(in the rows, 128 means zero)
Known rows, with every step that occurs
lomu-zapa: [ 97 147 119 164 128 123 134 158 143 132  76 161 124 167 164  69 125 133
 121 135 136 151 124 113 117 117 144 151]
gomaz-noki: [131 114 129 146 147 122  87 128  93 142 129 113 123 118 131 170 137 123
 118 118 133 155 146 118  71 115 162 128]
zapa-lomu: [103 137 145 126 105 132 118 109 151 144 123 115 134 159 119 166 135 129
 111 151 140 112 140 172 144  79 151 131]
noki-gomaz: [166 154 152 106 135 174  95  97 149 126 116 116 165 105 171 173 125 128
 125 125 156 119 139 137 124 103 128  85]
nufe-zapa-kero-magit-gonat: [146 117 127 110 117  94 192 157  70  72 121 111 116 166 135 112 131 112
 134 135 111 157  79 134 122 133 108 170]
magit-pazo: [127 130 204 149 155 111 120 121 166 117  98 128 142  99 133 171 166 144
 151 103 126 137 141 137 124 100 141 107]
nufe-zapa-kero-magit: [123 122 122 130 103  93 176 167 117  94 136 112  97 147 115 131  91 135
 100 162 135 185  91 147 124 124 105 167]
gomaz-noki-magit-gonat: [153 111 155 101 189 140 103  78  47 118 148 107 147 126 167 163 150 116
 146 109 101  87 128  76  91 196 146 144]
magit-lomu-zapa-nufe: [ 81  91 110 130 149 139 165 177 174 145 130 183  84 129 139  82 148  78
 137 117 121 113 196  89 117  98 160 101]
nufe-zapa: [126 153 118 132 150 135 136 150 147  94  67 121 133 150 155 127 126 113
 144 149 139 175 109  98  89 128 147 122]
lomu-zapa-kero-magit-gonat: [115 110 132 143 101  82 184 170  60 115 127 147 109 184 139  47 129 135
 108 124 109 131  92 146 150 118 104 198]
kero-magit-lomu-zapa: [112  82  90 129 118  98 176 140 135 132 155 144 102 126 125  39 147 134
  95 109 160 155 169 140 124 135 119 160]
magit-zozo: [132 115 140 159 150 101 102 104 148 101  91 150 187 144 168 156 177 106
 126  83 142 108 120 101 107 132 164 151]
nufe-zapa-kero: [120 154 116 140 125 116 171 158 135 108  86 126 102 166 147 148  94  86
 139 180 123 165  74 139 126 123 118 152]
gomaz-noki-magit: [135 112 154 120 175 141  88  96  93 141 162 113 131 108 151 187 110 138
 116 132 128 114 140  88  92 185 144 139]
pazo-magit-kero-zapa: [161 159  60 159  82 172 125 121  99 153 113 119 137 116 103 104 102 161
 127 103 159 130  99 152 127 142  99 113]
nufe-zapa-kero-magit-lomu: [142  86  97 102 114  92 206 137 126 104 168 108  81 128 113 117 114  90
 116 153 152 164 118 172 130 138  94 163]
kero-zapa-nufe: [ 80 109 147 194 124 114 146 197 140 160 128 168 126 100 131 109 133 150
 132  95 118 131 148 125 127  75 183  61]
neti-gonat: [111 151 193 155 118 155 105 126 132 125 101 104 146 181 166 139 142 148
 109 115 130 120 114 119  96 140 128 114]
kero-magit-lomu: [137  75 126 130 114  99 133 121 134 123 173 112 128  93 105 122 158 127
  98  96 165 141 167 169 109 129 119 139]
zozo-magit-noki: [127 157 164 151 144  85  66 127 139 119  91 125 156  88 118 121 141 160
 162 153  61 135  93 112 153 115 139  75]
magit-kero: [134 160  92 166  95 168  87 155 117 144  73 123 151 135 117 159 121  90
  97 123 135 134 114 145 109 124 112 131]
gomaz-noki-magit-kero: [148 128 100 124 142 184  82 109  66 165 143 103 125 106 123 194  96 101
  92 131 127 112 134  96 101 196 113 148]
zozo-magit: [125 165 129 146 154 119  86 113 136 128 134 140 151  79 118 133 136 157
 130 159  93 146 117 129 140 115 148  97]
lomu-zapa-kero-magit: [ 94 115 128 162  83  84 174 185 116 134 144 146  96 165 126  64  95 152
  74 149 134 160 100 160 150 111 106 195]
pazo-magit-noki: [158 149 169 125 120 123  52 122 152  91  74  97 152 144 123 162 125 165
 178 119 119 100  97  89  93 143 104  98]
lomu-magit: [131 144 139 141 106 113  88 164 135 110 120 126 160 148 106 110 132 150
 142 101 152 151 119 154  96 128 136 143]
nufe-zapa-kero-magit-noki-gomaz: [170 128 161  78 108 109 156 130 135  84 118  80 117 128 151 142  86 132
 138 156 116 154  81 122 162 118  77 108]
zapa-kero-magit-lomu: [133  75 128 133  88  81 165 136 120 134 193 114  98 116 100 139 131 103
  89 126 155 128 130 214 136 124  89 164]

Rows
[142 154  56 123  63 167 145  86 106 177 146 105 121 139  82 120 100 163
 113 133 163 107 119 180 171 106 106 119]	pazo-magit-kero-zapa-lomu
[134 107 150 117 165 137 125  75 146 133 156 125 137 100 155 153 136  98
 129 127 152  85 146 138 123 199 117 131]	noki-magit-lomu
[104 139  67 170  65 144 167 118 100 197 119 116 126 145 102 101 115 127
  93 128 143 124 122 209 190  81 136 122]	magit-kero-zapa-lomu
[ 92 124  94 196  92 165 140 202 116 180 111 163 124 105 106 117 120 117
 106  95 114 127 143 130 136  81 152  69]	magit-kero-zapa-nufe
[109 130 165 115  77  78  87 140 147 123 108  98 147 178  86 114 133 155
 164 122 119 113 118 164 156  87 132 131]	zapa-lomu-magit-noki
[167 147 186 118 131 140  75 106 154 116  73  99 171 117 176 157 131 128
 160 116 115 107 114 113 140 110 118  61]	magit-noki-gomaz
[122 121 184  91 110  95 134 104 168 126 162 114 133 133  77 144 155 171
 163 105 141 129 160 179 163  75 145 138]	zapa-lomu-magit-pazo
[115 133  70 120 171 107 159 105 143 147 155 173 101  96 133  28 147 119
 139 164 105 144 149 127 164 138 139 123]	zozo-magit-lomu-zapa
[129 126 233 125 190 131 115  82 164 114 134 124 150  86 151 185 140 158
 148 117 119  98 134 109 145 173 125 113]	noki-magit-pazo
[130 162  41  75  72 167 148 145 121 125 110 103 118 182  68 112  99 101
 131 152 149 162 125 153 144 109 115 161]	nufe-zapa-lomu-magit-kero
[140 101 214 106 207 124 116  68 121 134 172 110 121  74 139 202 141 156
 146 113 116 116 158  82 117 175 147 123]	gomaz-noki-magit-pazo
[127 153  72 109  48 155 106 137 120 156 135 106 140 167  57 130 113 117
 105 125 149 126 136 193 152  94 111 164]	zapa-lomu-magit-kero
[ 87 112  87 110 179 128 159 150 166 152 174 197  80  78 114  65 145 108
 146 153  76 123 192  78 154  98 162  76]	zozo-magit-lomu-zapa-nufe
[133  93 114 127 124  71 181 129 130  74 137 126 139 155 142 135 136 113
 106 121 141 151  90 108 130 141 123 196]	nufe-zapa-kero-magit-zozo
[186 150 133  93 141 157  90 102  98  79 105 110 161 151 138 152 155 146
 174 104 132  89 107  98  79 149 119 125]	pazo-magit-gonat
[ 70 125 136 155 140 144 134 210 170 140  99 186 105 150 144  97 126 123
 125 128 108 128 166  63 110  81 168 100]	lomu-zapa-nufe
[207 159 172  64 129 168  56  73 163  93  98  86 162 113 154 181 110 164
 178 120 139  87 112  88 119 134  87  61]	pazo-magit-noki-gomaz
[146 160 131 123 171 121 102 105  86 103 123 136 168  99 134 112 171 136
 159 134  69 122 110 117 139 123 151 102]	zozo-magit-gonat
[143  78 126  96 186 133 123  63  99 149 198 108 109  86 146 170 136  92
 127 125 145 102 171 119  99 200 136 137]	gomaz-noki-magit-lomu
[124  98 210 145 106  75 159 141 138 118 168 116 109 100  97 170 133 166
 106 113 124 147 116 186 157  97 102 155]	zapa-kero-magit-pazo
[132 114 170 138 180 119  99  63 149 101 128 149 200 125 188 172 153 122
 116 100 142  68 115  72 127 200 147 159]	noki-magit-zozo
[139 180  75 147 120 165  87 127 108 150 120 132 146  76  91 136 121 123
 105 158  87 143 109 138 151 122 117 103]	zozo-magit-kero
[102 146  71 176 120 155 129 178 110 185 157 169 121  49  82  96 120 144
 114 128  66 136 139 117 179  79 158  46]	zozo-magit-kero-zapa-nufe
[ 92 148 128 171 105 102 167 177 129 145  97 167  94 186 157  82  93 107
 113 167 123 141  91 149 150 108 116 177]	lomu-zapa-kero
[119  83 100  97 189 128 163  81 102 158 175 138  86 122 165  84 124  98
 126 136 141 114 172  87 116 203 138 161]	gomaz-noki-magit-lomu-zapa
[115 149  98  73 107 126 152 132 147 102 127 106 124 183  94 110 114 136
 155 153 150 166 131 144 133 104 145 147]	nufe-zapa-lomu-magit
[177 171  78 118  93 203  73 120 121 125 101 106 143 134  93 177 104 128
 119 123 152 114 116 122  86 147  86 129]	pazo-magit-kero
[107 109 117 115 178 133 164  97 146 140 141 157 108 137 176  67 124 101
 127 141 145  93 149 108 144 203 118 155]	noki-magit-lomu-zapa
[124 103  92  78 152 171 147 144 183 125 157 173  78 129 119 102 130 115
 155 119 141  93 192  59  92 127 126  95]	pazo-magit-lomu-zapa-nufe
